Each row comes from the steps of one path. Every step used is in the known rows, and no mark comes twice. Write the path behind each row, first mark first.
In the rows, zero is written as 128.
Known rows
H/Z: [104 124 156 140 121 143 129 142 133 162 136 125 142 147  78  89 123 102
 159 165 114 130 138 139 150 114 143 116  85 132 100 136 153 126 120 128
 124 130 140 168 146 133 127 122 198 140 142 102 127 150 117 136 148 106
 138 155]
N/K/Z: [157 111 148 109 142 161 115 134 115 164 160 138 126 114 109 145 156 150
  76 167 116  83 107 100 153 125 114 125 133  74 104 136 148  97 185 131
 129 145 114 129 152 144 198 162 156 171 104  90 160 104 150 153 118 117
 161 180]
H/C/K/J: [178 161 126  98 130 155 131 139 136 141 143 120 145 128 159 131 118 180
 131 138 103 159 161 135 143 206 136 176 127 122 127 141 143 128 189 143
 118 104 160 177  93 152 179 204  88 165 160 106 110 130 133 119 118 123
  91 134]
P/G/H: [151 116 142 121 146 110 177 147  83 160  71 120 137 113  88 141 147  89
 140  72 114 114 106  90 138 183 140 150 166 128 103 135 100 173 138 138
 158 149 148 170 101 103 119 115 145 191 153 124 148 163 106 152 172 125
 108 150]
H/C/K/N: [198 130 139 111 164 207 140  99  94 124 183  77 121 118 146 145 163 114
 138 109 134 126 118 146 146 204 114 159 121 112 180 133 165 161 165 115
  97  90 142 137  90 175 191 179  74 178 151  85 128 141 113 126 123 100
 117 117]
C/K/Z/H: [186 104 160  64 134 173 160 158  74 134 112 187 116 130 113 146 158 159
  96 129 123 113 181 102 166 121 138 136 116  99  96 143 141 117 127 114
 127 120 118 172 139 177 176 144 166 160 142  72 155 171 113 182 114 144
 154 197]
P/J/H/C/K/Z: [234 121 171  56 149 220 180 152  70 165 150 124 137 103  90 146 174 166
  64 102 117 121 137 115 151 167 135 162 125  91 140 173 148 121 183 111
 120 122 166 188 103 134 208 133 168 207 162  70 132 157 135 126 178 134
 113 158]
Z/H/C: [197  99 141 118 148 173 187 162  94 131 122 172 130 132 107 143 157 120
 147  79 121 133 171 154 123 149 142 124  92 123 113 130 139 165 104 118
  90 132 132 155 133 169 121 126 149 125 215  83 159 142 102  87 150 134
 111 111]
C/K/J/H/Z: [148 121 159  93 122 152 164 173 129 166 125 105 160 130 112  95 132 124
 150 170  96 161 147 122 171 146 180 149 105 146  91 146 154 124 150 135
 127 123 178 214 104 132 172 154 186 172 163  75 123 181 100 145 173 100
 110 173]
U/K/J/H/E: [162  98 117  96 126  89 205 165 148 156 109  98 196  94 168  94 168 105
 133 130 136 171 157 111 115 201 193 160 104 143 123 128 104 141 119 124
 105 135 206 168 114  97 155 133 134 131 143  83 134 162  92 139 143 141
  89  97]
Y/H: [ 90 107 127 142 114 162 153 132 141 135 141 160  94 128 104 116 115 133
 136 133 127 118 128 142 133 124 146 139  96 115 115 103  85 141 124 151
 160  90  89 170 125 141 120 110 141  85 135 111 117 113 132 143 123 125
 135 130]
G/K/N: [133 136 142 120 179 160 141 109  89 139 203  77 129 134 141 104 201  83
 117 136 149 118 113 127 158 193 129 112 136 141 149  82 128 158 142 131
 121 105 135 112 108 134 155 158  20 122 108 114 114 109 128 142 114  81
 124 108]
Y/H/Z/K/C: [110 164 106 162 152 171 117 118 186 145 131 116 117 104 178  65 171 103
 174 162  81 125 134 190 154 158 139 141 111 136  89 129 117 118  77 110
 107 110 129 200  92 119 119 212  96 121 147  85 148 135 110 113 144 108
 173 153]
U/K/J/H: [159 125 136  95 137 110 194 159 157 139 117 100 178 118 162 113 182 120
 126 155 110 161 155 115 114 192 171 147 128 162  91 120 116 116 123 143
 124 152 190 163 110 112 152 148  79 158 132  82 147 170 115 143 160 102
  93 127]
Z/H: [146  95 134 109 129 137 170 163 104 116  92 172 126 131 125 137 143 120
 137 117 126 124 174 126 141 113 147 115 116 135  80 121 128 151  90 130
 120 137 115 152 141 156 118 122 151 112 161  93 155 159 101 152 116 142
 142 147]
C/K/J/H/E: [181  97 118  71 122 120 187 174 119 151 106  99 171  87 172 113 135 135
 124 116 136 178 146 105 145 183 191 175 122 124 142 144 113 151 157 117
 110 106 194 186  83 110 180 151 157 138 161  91 115 160  80 142 142 149
  89 116]
H/C: [181 124 139 133 150 167 156 139 117 142 149 141 133 130 107 136 140 126
 140  90 123 134 137 155 114 158 130 134 105 117 148 139 141 149 138 115
  96 129 140 135 119 145 126 128 131 134 188 112 138 116 123  68 160 126
 101  95]
C/K: [161 124 139 100 127 159 116 116 102 115 135 128 105 122 141 152 114 156
 118 127 129 153 134 111 161 145 120 177 143 119 164 157 145 114 160 128
 134  94 134 169 101 159 170 157 125 159 133 126 120 144 125 150 124 141
 128 179]
J/H/Z/K/G: [140 162 118 144 151 120 137 159 157 159 138 109 148 132 141  59 166 115
 162 170  78 164 163 165 154 161 169 159 119 156  43 118 153 131 113 136
 100 130 181 183  85 128 131 198 113 143 163  64 158 126  97 127 136  97
 117  89]
P/J/H/C/K: [229 104 151  87 143 208 190 152  77 133 132 105 129 101 117 159 150 141
 108  78 123 166 134 130 149 184 143 189 133 128 162 174 150 147 171 129
 110 114 173 202  76 145 172 130 152 190 202  86 131 161 114 101 191 137
  89 141]
U/H/Z: [ 92 126 127 162 131 154 153 139 145 148 108 124 117 145  53 100 107 107
 166 186 122 125 101 144 147 132 142 124 100 133  74 121 135 130  95 136
 125 156 139 166 184 131 139 155 235 162 161  95 134 195  92 169 141  97
 125 160]
G/H/Z/K/J: [119 147 104 131 150 105 109 143 169 167 108 122 149 142 144  75 136 122
 175 186  72 143 170 148 168 185 168 137 133 156  44 105 126  96 140 163
 130 158 174 200  99 111 136 221 124 171 139  92 132 153  91 141 151  99
 128 157]
Z/K: [144 128  89 147 161 118  95 116 157 127 117 123  92 133 151 105 155 120
 150 146 100 128 151 153 138 150 140 136 148 152 109 103 130  83 111 133
 129 145 141 147  98 122 122 185 109 134 133 111 149 119  99 106 146 130
 155 125]
P/J: [124 131 114 137 114 150 162 137 121 140 117  82 160 113 108 120 139 129
 106 112 131 118 120 138 125 159 128 132 134 146  94 142 123 154 146 154
 140 148 150 159 140  86 115  97 159 159 123 105 117 133 144 141 138 147
 123 117]
G/K/Z: [149 140 172  83 166 149 137 139  76 174 185 154 120 139  96 101 192 142
  55 143 133 104 144 100 163 143 137 111 129 104 127 112 116 100 158 119
 140 122 131 136 132 125 168 134  93 130  99 119 112 106 157 145 134 108
 136 157]
J/H/Z/K: [153 107 126 135 162 135 132 148 149 154 114 111 107 135 115  76 173  91
 168 159  86 142 154 154 156 135 176 133 119 166  86 115 149  86  99 127
 118 153 167 195  91 120 131 168 169 154 166  77 155 157  72 107 202 108
 151 141]
G/K/Z/H/C: [207 103 171  88 175 192 194 171  64 161 156 194 125 138  86 127 193 130
 103  94 124 118 179 138 145 158 146 114  95 107 112 119 130 151 124 112
  96 130 134 160 130 167 146 128 127 125 195  78 154 128 119 100 155 122
 114 123]
P/G/H/Z/K/C: [140 170 114 155 167 145 131 126 156 163  94  93 140 100 163  76 194  78
 176 127  76 121 119 160 150 189 135 147 144 143  79 146 125 137  87 102
 109 140 160 197  82 100 117 218 100 180 156  92 163 163  96 119 172 109
 162 157]
Y/H/C/K/Z: [192 123 165  78 142 219 149 134  90 164 170 170 100 120  78 137 141 176
  82 120 117 109 148 125 153 153 126 164 102  73 153 147 134 110 180 114
 135  89 121 181 112 168 205 146 150 164 151  83 127 131 143 131 144 126
 131 169]
Y/H/Z/K: [100 116 111 167 146 148 116 129 167 164 134 140  81 147  96  63 137 104
 178 175  84 123 158 171 154 137 162 137  89 150  78  97 125  89 101 146
 144 123 123 204 113 136 115 168 168 117 152  84 138 128  94 121 162 114
 167 147]
K/G/H: [143 140 132 110 140 109 158 147 101 144 109 153 170 111 141 131 134 104
 136 122 119 161 139 120 169 161 147 158 159 120  77 141 106 181 127 157
 112 135 161 163  90 125 126 154  96 170 162 122 147 147 107 166 132 104
  84 120]
N/K: [134  93 123 155 136 139 114 130 131 131 144 119 123 110 145 156 130 124
 121 158 122 123  97 112 151 138 116 141 145 111 116 129 150 127 172 155
 124 139 110 128 139 148 164 165 140 149 132 114 164  97 132 141 111 121
 147 155]

Which path is each row?
[232 102 159  85 151 193 172 147  80 127 136 129 111 108 128 164 145 145
 120  86 124 170 138 126 151 171 144 189 129 118 179 168 151 136 161 112
 102 100 162 186  73 167 183 141 137 176 204  98 133 160 104  96 185 129
  90 147]
J/H/C/K
[130 125 157 108 123 139 169 179 142 174 122 105 170 132 107  83 139 112
 154 169  96 147 142 126 158 138 183 123  99 148  72 133 144 129 136 133
 122 135 175 193 116 117 150 140 180 155 158  74 127 172 101 133 174  93
 108 149]
K/J/H/Z
[136 180  95 157 148 104 110 132 163 137 139 117 135 132 171  81 153 138
 145 158  92 153 161 171 138 169 139 161 140 146  62 111 140 130 123 140
 109 123 160 145  91 130 122 218  68 130 139  95 148  96 118 127  96 118
 122  75]
Z/K/G
[208 124 140 101 152 164 195 174 126 152 133 122 157 114 134 127 154 133
 132  92 110 152 143 144 117 183 168 143 118 131 120 132 131 153 151 123
  97 137 177 161  87 129 152 148 117 150 204  85 136 138 106  68 185 108
  71  87]
K/J/H/C
[163 102 114  84 121 106 195 181 134 156 108  98 184  89 165 103 143 121
 131 113 135 166 140 112 129 171 196 153 117 131 123 129 103 158 139 116
 109 121 191 165  97  96 158 138 160 121 157  93 120 149  79 128 144 147
  91  91]
K/J/H/E
[166 117 169  87 158 149 194 177  59 168 124 169 122 143  76 107 201 131
  82 107 121  93 168  96 152 150 150 114 119 121  74 106 116 142 125 115
 148 127 122 165 146 140 145 125 127 129 136  80 151 139 130 163 124 131
 146 163]
P/G/K/Z/H
[216 121 124 109 169 159 176 170 140 150 132 119 138 114 149 119 169 128
 145 101  94 154 155 159 119 193 172 149 126 140 110 120 132 129 145 124
  95 147 184 173  71 126 152 179 104 151 208  76 147 136  91  59 196 113
  85  86]
Z/K/J/H/C
[154  75 118 106 120 113 188 164 105 137  91 152 158 107 141 114 138 104
 144  98 148 142 168 123 136 140 173 133  95 121 113 126 113 170  95 111
 100 121 149 160 140 133 125 114 190  94 163  92 141 155  76 147 109 176
 128 110]
Z/H/E
[164 127 128  86 130 129 178 176 138 142 107 106 158 110 165 121 152 137
 124 134 110 153 135 114 134 160 177 140 143 148  95 124 116 134 147 136
 129 137 175 160  88 107 156 152 111 140 152  92 130 157 105 124 161 109
  91 126]
K/J/H
[133 108 120 140 167 119 111 128 131 156 106 141 113 134 108  85 157  80
 181 158  86 138 157 150 175 148 161 134 135 154  79 118 134  94  98 147
 124 164 158 200  98 120 118 177 170 173 163  99 154 163  69 129 192 109
 152 164]
G/H/Z/K
[166 136 130 107 150 183 123  92 104 116 168  70 120 119 160 138 157 117
 129 131 134 122 111 125 157 185 110 152 136 121 165 129 156 147 159 120
 120  91 134 133  98 163 189 181  70 172 117  96 125 149 117 160 103 106
 131 140]
C/K/N
[152 133  93 145 177 149 109  91 146 126 158  69 112 128 167 101 183  88
 158 141 114 103 122 158 138 189 126 120 139 148 122  87 147 124 121 127
 116 130 139 120  93 132 153 203  56 157 115  83 145 125  97 127 124  97
 156 107]
Z/K/N
[211 116 141  99 171 204 151 101  77 126 163  93 130 111 140 153 166  95
 145  98 135 134 114 134 169 213 117 161 136 112 173 140 154 174 162 126
 100 103 151 155  76 170 189 175  76 200 168  88 137 161  98 135 144  95
 105 135]
G/H/C/K/N
[144 114 128 127 145 116 146 148 103 144 118 145 168 100 154 148 141 103
 132 141 112 159 115 112 186 166 138 169 171 107  67 142 121 179 160 174
 110 143 148 163  97 137 152 175 105 183 165 107 172 128 108 171 120  97
  98 138]
N/K/G/H
[152 159 116 138 163 160 131 134 171 140 116  95 138  95 193  74 194  91
 166 151  80 139 129 177 152 155 147 137 134 148  94 143 134 117  79  94
  86 134 166 189  73 108 134 210 102 148 164  82 161 160  95 106 177 106
 162 151]
J/H/Z/K/C
[223 118 172  61 160 198 146 134  64 162 149 169 121 114  90 156 151 154
  84 111 116 122 145 103 170 163 125 161 132  71 152 169 141 113 177 114
 116 120 147 177 101 155 208 154 151 209 162  95 139 157 124 140 168 121
 114 184]
G/H/C/K/Z
[181 174 136 117 135 158 146 143 111 139 164 130 146 127 151 124 130 160
 127 121 113 178 156 152 149 186 123 196 120 111 120 157 158 167 166 128
  93  82 164 168  86 169 164 192  80 156 177  94 135 109 137 121  96 119
  83  87]
H/C/K/G
[177 108 143 111 135 208 155 127  99 131 155 159  86 125 107 151 113 155
 129 103 124 151 145 145 151 167 130 190 103 102 173 146 126 137 163 133
 129  72 120 201  89 183 167 144 134 140 189 104 121 127 127 109 147 135
 108 152]
Y/H/C/K
[183 126 139  72 130 147 172 168 121 134 109 106 148 105 175 135 142 159
 113 131 108 168 141 103 154 167 171 171 151 141 115 142 130 126 168 134
 132 119 177 188  72 129 185 171 109 163 155  93 122 169 104 141 158 115
  89 152]
C/K/J/H
[167 101 153  80 136 156 168 166  90 140 106 184 130 134 104 133 164 140
 102 132 121  93 175 114 144 110 142 104 108 105  71 124 130 128 107 113
 123 141 114 147 154 156 153 127 167 134 139  74 160 158 116 166 117 137
 156 167]
K/Z/H
[114 133 160 127 130 126 151 156 114 171 123 144 176 133  90  91 132  82
 167 159 105 157 146 130 186 140 157 139 112 129  59 147 140 166 121 151
 112 135 162 194 120 131 127 141 175 172 169  93 144 165 100 165 152  87
 107 143]
K/G/H/Z
[107  84 110 129 110 136 178 143 134 154 127 143 131 103 120  99 110 114
 140 110 150 134 137 132 126 144 170 155  81 106 141 114  78 166 121 129
 133  84 127 175 124 120 130 104 183  72 146 105 113 117 102 137 113 159
 123  98]
Y/H/E
[138 134 110 154 172 159 108  96 152 148 164  62 121 140 134  76 180  71
 178 166 105 104 131 167 153 179 135 114 109 152 104  90 163 119 117 125
 111 133 147 140 108 136 152 199 102 161 121  68 146 141  90 134 136  86
 163 119]
H/Z/K/N
[210 103 161  96 156 191 189 170  88 153 131 189 135 132  87 140 172 140
 116  92 117 108 175 146 128 143 141 117  88  99 104 133 142 147 121 106
  94 140 131 152 142 167 146 133 159 141 196  68 163 143 114  98 150 132
 124 127]
K/Z/H/C
[122 129 113 159 155 125  99 125 158 154 126 120 104 147 111  71 153  98
 175 173  85 131 159 163 155 139 151 130 112 158  85 111 152  75 106 131
 124 149 148 178 110 124 119 180 161 143 142  93 144 137  90 116 164 114
 165 146]
H/Z/K
[165  79 138  93 131 114 201 156 110 156 108 164 171 112 117 100 178 112
 119 131 145 127 190 111 127 160 169 130  79 110 105 128 115 137  86 106
 101 134 158 156 165 135 148 117 180 121 133  67 162 164  98 172 107 164
 140 131]
U/K/Z/H/E
[163 138 138  94 137 125 148 139  85 135 111 152 152 109 147 146 132 124
 129 122 115 179 143 108 189 170 139 189 168 115  96 160 120 174 148 157
 117 114 165 187  75 142 155 169  96 185 166 119 144 159 104 180 127 110
  83 146]
C/K/G/H
[125 174 134 123 165 153 134 127 118 134 167 114 142 102 200  98 199 110
 109 128 126 145 117 147 155 167 122 132 151 129 139 133 102 152 106 103
 102 102 141 145  94 112 125 182  11 101 129 136 119 112 149 116 125 103
 131 138]
G/K/C
[183 142 127  91 131 161 153 156 122 137 125 144 144 134 159 137 122 176
 137 131 103 160 182 135 151 198 144 169 117 129 106 137 141 136 170 142
 115 107 153 187 105 167 173 202 104 156 172  92 125 148 121 130 111 130
  97 145]
Z/H/C/K/J
[ 74 108 152 151 111 171 153 147 143 168 146 148 119 145  61  79 106 108
 163 166 110 119 137 149 154 109 158 125  59 124  91 116 117 135 116 146
 149 101 110 202 148 145 120 105 202 105 148  91 122 142 122 141 145 104
 143 157]
Y/H/Z
[163 106 170  77 155 159 178 169  60 151 139 190 122 138 101 116 194 134
  80 134 129 107 179 101 166 126 152 101 113 116  82 108 118 128 115 123
 128 131 118 156 147 151 149 127 122 117 134  84 144 141 121 169 123 126
 145 170]
G/K/Z/H
[122 173  91 171 166 158 118 113 188 133 109  95 119 105 174  76 173 103
 176 174  88 128 108 184 147 166 125 138 137 141  76 132 126 114  67 104
  92 146 150 176 117 112 132 247 118 157 158  89 158 167  91 133 145 104
 162 157]
U/H/Z/K/C
[114 134 163 135 136 109 164 140 127 170 130 143 189 140  88  83 158  71
 170 176 103 163 164 135 170 169 153 146 100 141  56 143 140 156  99 158
 107 147 176 197 134 134 122 137 151 181 155  87 159 178 111 178 151  84
 103 148]
U/K/G/H/Z
[128 124 166 102 142 139 174 183 119 180 150 111 162 136 103  70 164 103
 138 169 103 158 150 122 173 151 191 124 105 159  78 117 136 132 142 141
 127 130 179 201 111 112 149 138 145 137 160  83 117 157 107 136 180  83
 103 152]
G/K/J/H/Z
[173 102  96  96 137  98 177 173 146 157  99  96 166  94 181  88 155 120
 141 123 121 164 153 127 134 181 200 156 126 143 114 120 106 133 132 117
 109 129 200 177  83  89 154 170 148 124 162  82 129 148  68 119 155 149
 103  94]
Z/K/J/H/E
[184  78 136  69 124 143 184 164  79 151 105 164 147 105 129 121 148 137
 108 112 143 134 178 103 154 144 165 147  94  93 123 146 125 144 125 103
 107 109 147 178 134 146 174 131 208 130 154  69 142 164  87 170 107 178
 140 148]
C/K/Z/H/E
[179 136 162  70 137 175 119 124  90 149 152 142 114 122 107 141 143 176
  69 143 119 110 143  98 162 135 119 151 129  85 142 157 149  89 172 111
 139 109 132 157 121 155 207 155 146 183 110 100 126 147 145 165 126 133
 145 186]
C/K/Z
[121 178 112 161 144 114 109 141 167 161 146 114 146 147 139  54 149 119
 165 183  81 156 169 173 154 161 147 155 116 149  45 116 156 125 118 139
 106 122 166 175 102 131 123 213 109 139 147  76 149 112 113 132 108 102
 129  86]
H/Z/K/G
[204 121 144 102 143 187 138 127  93 123 148 137 105 125 125 157 126 152
 125  99 124 159 144 135 148 169 122 183 128 109 179 163 155 132 165 119
 107  95 144 172  91 171 172 157 128 166 181 114 126 140 125 102 149 135
 104 143]
H/C/K
